Every row comes from one small tree of marks. The marks that hang from a mark follow it in brackets, in the order of their numbers. Every link used is in the known rows. Which tree was each row made from?
Known rows:
J513{J820{J558{J758{J389{J735{J904}} J589}}}}: [ 2.27 -2.79  0.97  2.34  0.09  2.46 -0.51  0.41  0.09 -2.33  2.23  0.87
 -0.47  1.83 -1.03  1.26  0.55 -1.09  1.22 -0.69]
J589{J758{J389{J735 J820} J513}}: [-1.34 -2.77  0.00  1.17 -0.24  1.44 -3.52 -0.49  0.16 -0.46 -0.80  2.05
 -3.36 -0.35 -1.35  2.49  0.31 -4.13  0.87 -2.35]
J589{J820{J558{J758{J389 J513}}}}: [ 0.47 -2.12  1.93  1.35  0.01  0.38 -1.84 -0.41 -1.86 -0.72  3.23 -0.08
 -0.69  1.16 -2.29  0.12  0.86 -0.56 -2.38 -1.19]
J758{J389 J513 J558 J589}: [-3.93 -3.82 -1.34  4.38  0.09  3.48 -1.16 -0.79 -4.95 -1.88  4.04  2.42
 -2.80 -0.27 -2.05  3.00  0.47 -6.68  4.50 -0.78]
J389{J820{J558}}: [ 1.21 -0.20  1.93  0.76  1.10  1.05 -0.03  0.55  0.03 -0.46  0.19  0.15
  0.43  1.62  0.64  0.77  0.74 -0.35 -2.34 -1.49]
J389{J735{J904} J820{J558}}: [ 3.25 -1.41  2.10  0.12  0.79  2.47 -1.02  0.54  0.87 -1.50  0.76  2.66
  0.05  0.37 -0.37  0.92  0.47 -0.68 -2.96 -1.82]
J389{J735{J513} J820{J558}}: [ 1.10 -1.95  2.00  0.47  2.50  2.60 -1.12  0.77  0.70 -0.35 -0.70  1.91
 -0.70  0.43  0.95  1.01  0.70  1.68 -3.34 -2.67]
J589{J758{J558} J820}: [ 0.36 -1.96  0.01  1.64 -1.05 -0.46 -3.38 -1.09 -1.11  1.41  1.78  1.06
 -2.20  0.08 -3.24  0.22  0.55 -1.80 -0.93 -1.74]
J513{J820{J558{J758{J389 J589}}}}: [ 1.44 -2.28  0.83  2.52  0.22  1.81 -0.32  0.35 -0.20 -1.86  1.89  0.04
 -0.40  2.29 -0.56  1.31  0.62 -0.65  1.54 -0.67]
J735{J389{J820}}: [-0.14 -0.02  0.67  2.41  0.66 -0.03 -0.12  0.53 -0.82 -0.73  1.72  0.06
 -0.83  0.02  1.70  0.12  0.07 -2.32 -2.11 -0.33]
J735{J389 J513{J820}}: [-1.54 -2.44  0.07  4.63  1.64  1.27  1.56  1.49 -0.32  0.25  1.70 -1.58
 -1.91  0.41  1.52 -0.18  0.30 -1.62 -0.89  0.12]
J589{J758 J820}: [ 0.60 -1.41  1.65  0.69 -1.18 -0.48 -3.81 -0.91 -0.20  1.27  0.96  0.37
 -1.75 -0.05 -2.69  0.31  0.47 -0.82 -1.80 -1.93]
J513{J820{J558{J758{J389{J735}}}}}: [ 2.02 -2.27  0.25  1.71  0.62  1.43 -0.51  0.55  0.58 -1.72  1.13  0.43
 -0.46  2.18 -0.33  1.35  0.55  0.12  1.13 -0.91]
J991{J820{J558{J758{J389{J735} J513 J589}}}}: [ 0.35 -3.06  0.51  2.47 -0.01  1.25 -1.67 -0.19 -0.67 -2.00  1.56  0.33
 -0.67  1.40 -0.48 -0.71  2.54  0.62 -0.63 -0.32]
J758{J389 J513}: [-3.09 -2.42 -0.72  2.09  0.22  1.27 -0.57  0.02 -1.97 -1.30  1.44  0.28
 -2.02  0.32 -0.72  2.51  0.31 -4.98  2.47 -0.62]
J589{J758{J513} J820{J558}}: [-0.33 -3.31  2.35  1.33 -0.74  1.30 -3.37 -0.34 -0.53  1.58  0.87 -0.88
 -1.87  0.90 -3.47  0.58  1.14 -1.91 -2.10 -1.86]
J820{J558{J758{J389 J513 J589}}}: [-0.50 -2.64  1.90  1.58  0.02  2.53 -0.51 -0.17 -1.36 -1.38  1.38  0.29
 -0.90  0.60 -1.85 -0.38  0.91 -1.06 -1.07  0.09]
J735{J389 J513{J820{J558{J758{J589}}}}}: [-1.08 -3.32  1.27  4.98  1.55  2.47  1.29  1.35 -0.65 -0.20  2.18 -1.36
 -1.87  0.57  0.80 -0.87  0.63 -0.91 -1.92  0.27]
J904{J735{J389 J513}}: [-1.51 -1.11  0.61  4.02  1.20  0.45  2.32  0.63 -0.20  0.85 -0.03 -0.33
 -1.23 -1.71 -0.83 -3.47  0.12 -2.11 -2.30  0.40]
J758{J389{J735 J820} J513 J589}: [-2.42 -3.27  1.00  2.34  0.88  3.97 -3.54 -0.66 -3.30 -3.48  2.67  3.53
 -2.58 -0.44 -0.20  4.69  0.33 -4.95  2.59 -2.95]
J558{J758{J389{J735{J904}} J513{J820}}}: [ 0.30 -3.03 -2.15  1.35 -0.13  0.62 -1.54 -0.70 -0.69 -3.70  2.16  1.93
 -3.06  0.19 -1.49  1.17 -0.03 -3.90  1.69 -0.80]

Which tree is each row?
[-0.26 -1.62 -1.54  2.45  1.14  1.05 -1.61 -0.31 -2.20 -1.75  2.33  4.29
 -1.92  0.18 -0.15  2.71  0.10 -3.02  1.47 -2.04] : J758{J389{J735 J820} J558}
[ 2.14 -1.02  1.89 -0.59  1.65  1.92 -1.90  0.45  0.69 -1.04 -0.46  2.44
  0.10  0.65  0.90  1.72  0.49  1.43 -2.39 -2.54] : J389{J735 J820{J558}}
[ 0.79 -0.96  0.40  0.35 -0.75  0.07 -2.40 -1.60 -1.73 -2.37  2.67  1.53
 -1.49 -0.60 -1.68 -0.86  0.11 -0.08 -1.07 -0.70] : J558{J758{J589{J820}}}
[ 2.10 -2.27  2.24  1.19  1.70  3.16 -0.21  0.93  0.90 -0.80  0.46  2.01
 -0.86  0.11 -0.24  0.39  0.63 -0.34 -3.93 -2.03] : J389{J735{J513 J904} J820{J558}}
[ 0.43 -1.39 -0.74  0.57  0.74 -0.15 -1.77 -0.80 -0.43 -2.82  1.11  2.77
 -2.56 -0.62 -0.25  0.03  0.04 -0.86 -1.34 -1.53] : J558{J758{J389{J735{J513} J820}}}
[ 1.33 -1.90  1.21  3.67 -0.37  1.50  1.32  0.84 -0.57 -1.67  3.52 -0.12
 -1.36  0.07 -0.81 -1.38  0.43 -5.57 -3.70  0.89] : J735{J389{J820{J558{J758{J513}}}} J904}
[ 0.65 -3.67  1.03  5.75  0.52  2.46  2.94  1.71  0.14 -0.49  3.45 -1.53
 -1.92  0.44 -0.89 -2.02  0.51 -3.78 -3.09  1.34] : J735{J389 J513{J820{J558{J758}}} J904}
[ 1.44 -2.65 -0.16  1.20  0.78  2.23 -0.20  0.59  1.08 -0.82  0.75  1.63
 -1.36 -0.48 -0.56  0.54 -0.13 -0.46 -0.23 -0.92] : J389{J735{J513{J820} J904}}
[ 0.38 -1.97  0.71  0.35  0.25  1.25  0.36  0.06  0.03 -0.42  0.09 -0.79
 -0.50  0.84 -1.52 -1.34  0.81  0.06 -2.04  0.45] : J820{J558{J758{J513}}}
[-0.95 -3.08 -2.57  2.27 -0.55  1.11 -1.60 -0.27  0.02  0.70 -0.34  0.07
 -3.06  0.68 -2.03  1.33  0.28 -4.34  2.73 -1.02] : J589{J758{J513{J820} J558}}
[-0.81 -4.21 -2.09  3.06 -0.67  2.00 -2.43 -0.36 -0.39 -0.47  0.88  2.12
 -3.85  0.18 -2.77  2.31  0.29 -5.96  3.20 -1.40] : J589{J758{J389{J735{J904}} J513{J820} J558}}
[-0.26 -1.16  1.16  3.74  0.79  0.98  0.83  0.06 -1.04 -1.08  1.02  0.62
 -1.01 -0.88 -1.24 -2.53  0.35 -3.64 -2.13 -0.23] : J904{J735{J389{J820{J558{J758{J513 J589}}}}}}
[-0.06 -3.07  0.30  5.68  0.47  2.01  2.76  1.73  0.03 -0.38  3.47 -1.32
 -2.04 -0.01 -0.27 -1.18  0.17 -4.60 -1.74  1.10] : J735{J389 J513{J820} J904}
[-0.55 -2.31  1.00  5.07  1.29  1.48  1.98  0.68 -0.35 -0.21  0.97 -0.31
 -1.34 -0.70 -1.17 -3.13  0.39 -2.15 -1.68  0.07] : J904{J735{J389 J513{J820{J558{J758{J589}}}}}}
[-3.42 -3.45 -1.25  4.74  0.64  3.46 -1.65 -0.78 -5.15 -2.72  4.29  2.88
 -3.03  0.35 -1.23  3.96  0.49 -7.62  3.83 -1.98] : J758{J389{J820} J513 J558 J589}
[ 0.87 -3.45  0.66  4.16  0.39  2.60  2.39  1.25  0.44 -0.78  2.51 -0.77
 -1.66  0.87 -1.87 -0.93  0.58 -3.10 -1.27  0.31] : J735{J513{J820{J558{J758{J389}}}} J904}
[-0.78 -2.83 -0.80  1.77  0.69  1.98  0.25  0.74 -0.42 -0.72  0.68 -1.75
 -0.85  2.11 -0.29  2.15  0.59 -3.00  2.30 -0.69] : J758{J513{J820{J558}}}
